What can hang from each mark
k308: k648
k64: k566
k270: k972
k566: k64
k972: k64 k270
k479: k648
k796: k202 k972
k202: k152 k308 k796
k152: k202
k648: k308 k479

Each row was made from one small tree. The marks that hang from a mark follow it in brackets, in the order of their numbers. Every link used is in the known rows. Write each row's tree.
Known rows
k202{k152 k308 k796{k972}}: [-1.24 -1.23  0.78  2.00  1.78 -0.63 -1.72 -4.20  1.21  4.61  0.32 -2.51
  1.61 -2.68 -3.13  1.21  0.86 -3.79  0.66 -0.50 -1.20]
k796{k202 k972}: [-0.38 -0.66  1.48  1.65  2.84 -1.39 -2.67 -0.29  0.85  0.36  1.96 -2.95
  1.07 -2.02 -0.84  1.00  0.68 -2.16 -0.32  1.22  1.32]
k796{k202}: [ 0.75 -0.33  1.57  0.86  2.25 -1.03 -1.58  0.62  0.15 -0.43  0.68 -2.07
  2.15 -0.50 -0.88  0.57  1.16 -1.79 -1.17  1.99  1.13]
k796{k202{k152 k308{k648}} k972}: [-2.53 -0.84  1.44  1.07  4.74 -0.26 -0.39 -1.69  1.82  2.30  2.11 -5.23
  1.93 -1.65 -1.42  0.94  4.50 -3.46 -0.77  0.37  0.20]
k202{k308{k648} k796{k972{k64{k566} k270}}}: [-0.05 -1.31  0.54  1.09  1.20  2.61 -2.48 -4.40  2.17  2.31  1.78  0.82
 -0.72 -2.57 -1.85 -0.71  2.08 -3.84  0.81 -0.89 -1.78]
k479{k648}: [-0.81 -0.64  0.56 -0.29  1.65 -0.04 -1.49 -0.85  2.46  0.42  0.27 -2.45
  1.13 -0.76 -0.01 -0.28  2.09 -1.51 -1.79  0.87  0.28]
k972{k270}: [ 2.34 -2.49  0.45  0.76  1.81  0.70 -2.61 -1.51  1.97  0.44 -0.98 -1.07
 -0.15 -1.31 -1.12  0.11  0.82 -1.02  0.37  0.95 -0.68]
k796{k202{k152 k308} k972{k270}}: [ 0.38 -1.87  0.85  1.99  4.89  0.31 -1.91 -2.44  2.47  3.40  0.59 -3.28
  0.17 -2.49 -2.35  0.94  2.83 -2.83  1.38  0.61 -0.66]
k202{k308}: [-0.70 -1.11  0.91  0.09  2.04  0.00 -0.45 -1.13  1.39  1.80 -0.10 -2.41
  0.11 -2.07 -1.58  0.03  0.41 -1.66 -0.42  1.34  0.38]
k796{k202 k972{k64}}: [ 0.69 -0.75  1.12  0.91  2.33  0.11 -2.78 -0.86 -0.63  1.07  1.94 -1.63
  0.74 -1.28 -1.16  0.39  0.90 -1.61  0.30  1.95 -0.12]
k202{k152 k308{k648}}: [-1.47 -1.53  0.81  0.02  3.04  0.65  0.37 -2.09  1.92  2.18  0.00 -4.35
  2.10 -0.40 -1.77  0.54  3.84 -2.30 -1.33  0.51 -1.35]
k566{k64}: [ 1.95 -1.12  0.25  0.76  0.95 -0.52 -2.06 -1.22 -0.49  0.47  0.63 -0.95
  1.44 -0.86 -0.44  1.15 -1.02 -2.00 -0.09  2.56 -0.98]
k202{k152 k796}: [ 1.33 -1.17  0.69  1.61  0.30 -0.73 -1.93 -2.73 -0.20  2.18 -1.04 -1.21
  3.63 -0.08 -2.85  1.27  1.12 -2.76 -0.37  0.38 -1.66]
k270{k972}: [ 1.73 -1.44  1.26  0.37  0.88 -1.00 -2.39 -1.88  2.38  0.58 -0.59 -1.48
  0.90 -3.01  0.02  0.01 -1.48 -1.60 -0.97  1.22 -0.55]
k152{k202}: [ 1.01 -0.49  0.64  2.33  2.37 -0.75 -1.91 -1.48  2.23  1.02 -0.91 -3.33
  2.93 -0.61 -1.50  0.86  0.69 -2.28 -0.52  2.09  0.42]
k152{k202{k308{k648{k479}} k796}}: [-3.02  1.06  1.32 -0.53  2.87  1.17  0.22 -3.09  2.66  3.29 -1.58 -3.48
  4.25 -2.26 -2.06 -0.63  2.99 -4.32 -0.80  0.31  1.05]
k796{k202{k152 k308} k972{k64}}: [-0.24 -0.82  0.75  1.22  3.67  0.56 -1.33 -2.34 -0.15  3.85  1.39 -2.99
  1.26 -1.44 -2.65  0.71  2.14 -2.35  0.69  1.78 -1.49]
k796{k972}: [-0.42 -1.70  1.01  1.32  1.81 -0.93 -2.77 -1.41  1.57  1.01  1.11 -2.78
 -0.17 -2.43 -1.19  0.89 -0.55 -1.51 -0.02  0.68  0.15]
k152{k202{k796{k972}}}: [ 0.07 -0.23  0.81  3.36  1.70 -1.30 -3.36 -3.64  2.12  2.56 -0.05 -2.49
  3.03 -2.34 -1.86  1.25  0.18 -4.24  0.66  0.24  0.75]
k202{k152 k308 k796{k972{k64 k270}}}: [ 1.33 -2.32 -0.19  1.31  1.80  2.06 -2.61 -5.84  0.91  5.42 -0.46 -0.40
  0.10 -2.53 -3.37  0.24  1.77 -3.06  2.51 -0.32 -3.30]
k202{k152 k796{k972{k64{k566} k270}}}: [ 3.08 -1.94 -0.19  2.93  0.44  1.38 -4.28 -4.64  0.76  2.63  0.52  1.50
  0.98 -0.68 -3.49  0.72  0.40 -2.66  1.21 -0.08 -4.03]
k648{k308 k479}: [-1.14 -0.30  1.56 -1.47  1.85  0.82 -1.13  1.39  0.26  1.60 -2.15 -2.14
  1.76 -2.92 -1.98 -0.93  0.03  0.62 -1.98  1.22 -0.02]

Write each row's tree
[-0.17 -0.41  1.06  1.12  3.64 -0.40 -0.06 -0.84  0.45  2.35  0.06 -3.33
  2.70 -0.55 -2.41  0.94  2.57 -2.49 -0.63  1.93 -0.26]	k796{k202{k152 k308}}
[-2.87  0.28  1.71 -1.42  4.50  1.04  0.95 -0.46  0.99  2.23 -0.21 -4.68
  3.60 -0.79 -1.92 -0.11  4.86 -2.34 -1.82  1.13 -0.18]	k796{k202{k152 k308{k648{k479}}}}
[-1.43 -0.49  1.47  0.28  4.13  0.19  0.55 -0.88  1.20  1.56  0.69 -4.32
  3.15 -0.01 -1.55  0.55  5.05 -3.01 -1.37  1.10 -0.04]	k796{k202{k152 k308{k648}}}
[ 1.41 -0.51 -0.05  3.40  2.02  1.66 -3.24 -5.19  3.02  3.93  0.41  0.49
  0.76 -2.68 -3.10 -0.07  0.18 -4.57  1.92  0.66 -1.30]	k152{k202{k308 k796{k972{k64{k566} k270}}}}
[-1.47  0.65  0.60  2.66  1.88  1.20 -1.75 -4.45  2.35  2.91  1.80 -1.48
  2.38 -1.94 -2.37 -0.07  1.76 -5.14 -0.23  0.43 -0.49]	k152{k202{k308{k648} k796{k972{k64{k566}}}}}
[-1.44  0.04  0.86  3.09  2.46 -0.77 -1.96 -4.26  2.83  4.30  0.10 -2.90
  2.10 -3.50 -2.33  0.80  0.29 -4.85  1.05  0.21  1.10]	k152{k202{k308 k796{k972}}}
[ 2.79 -2.12  0.35  1.76  3.44  1.21 -3.34 -2.68  0.33  2.39  0.48 -1.67
  0.88 -0.63 -2.10  0.75  2.65 -1.61  1.64  1.39 -2.51]	k796{k202{k152} k972{k64 k270}}
[-0.08 -0.89  0.75  1.18  1.18 -0.25 -0.54 -3.39  0.44  3.81 -1.05 -1.64
  2.75 -1.21 -3.18  0.93  1.36 -3.33 -0.03  0.27 -1.48]	k202{k152 k308 k796}
[-1.89 -0.78  1.29 -2.05  4.66  3.15 -1.21 -2.09  1.73  2.61  0.82 -2.60
 -0.34 -3.25 -0.88 -1.51  4.20 -2.13  0.85  0.60 -0.39]	k796{k202{k308{k648{k479}}} k972{k64 k270}}
[ 2.85 -0.75  0.73  0.86 -0.24  0.38 -2.74 -1.99  1.26 -0.15  0.47  1.18
  0.76 -1.81 -0.77 -0.53 -2.49 -1.39 -1.30  2.11 -2.43]	k270{k972{k64{k566}}}
[ 1.80 -2.16  0.87  2.27  3.95 -0.22 -3.25 -1.93  1.77  1.74  0.58 -2.86
  1.02 -1.39 -1.91  1.39  2.61 -2.22  0.97  0.67 -1.04]	k796{k202{k152} k972{k270}}
[-0.49  0.04  0.37  2.27  1.94  0.58 -2.19 -5.01  1.41  4.93 -0.04 -1.76
  1.84 -2.94 -2.65  0.21  0.31 -4.25  1.48  0.92 -0.37]	k152{k202{k308 k796{k972{k64}}}}
[-1.23 -0.84  1.17  2.06  4.23 -0.95 -1.15 -1.57  1.26  3.12  1.40 -4.29
  1.67 -2.19 -2.49  1.41  2.02 -2.89  0.13  1.08 -0.10]	k796{k202{k152 k308} k972}
[-3.82 -0.48  1.23 -0.54  2.63  0.98 -0.58 -3.94  1.61  4.52  0.01 -3.81
  2.50 -3.01 -2.75  0.23  3.14 -3.66 -0.40 -1.22 -1.14]	k202{k152 k308{k648{k479}} k796{k972}}
[-0.89 -1.93  1.05  1.13  5.38  1.01 -1.29 -2.53  3.00  2.60  1.29 -4.36
  0.54 -2.00 -1.41  0.53  5.30 -3.43  0.51 -0.12 -0.56]	k796{k202{k152 k308{k648}} k972{k270}}
[ 0.09 -1.05  1.19  2.40  3.41 -1.47 -2.45 -1.11  0.60  1.54  1.28 -3.76
  2.34 -0.86 -2.01  1.81  1.79 -2.26 -0.30  1.20 -0.27]	k796{k202{k152} k972}
[-1.74 -0.24  1.01  1.09  3.74  0.42  0.12 -2.17  3.58  1.83 -0.32 -4.79
  2.58 -1.26 -0.98  0.01  3.31 -3.41 -1.01  1.32  0.98]	k152{k202{k308{k648}}}
[-1.34 -1.53  1.50  0.44  4.86  0.99 -1.47 -1.64  3.29  1.35  1.90 -3.60
 -0.68 -3.16 -0.31 -0.26  4.17 -3.30  0.51 -0.11  1.14]	k796{k202{k308{k648}} k972{k270}}
[-1.43 -1.22  0.59  0.43  1.64  1.51 -1.15 -5.06  0.41  4.45  0.99 -2.26
  1.84 -1.51 -2.45  0.35  3.41 -3.74  0.46 -0.55 -2.47]	k202{k152 k308{k648} k796{k972{k64}}}
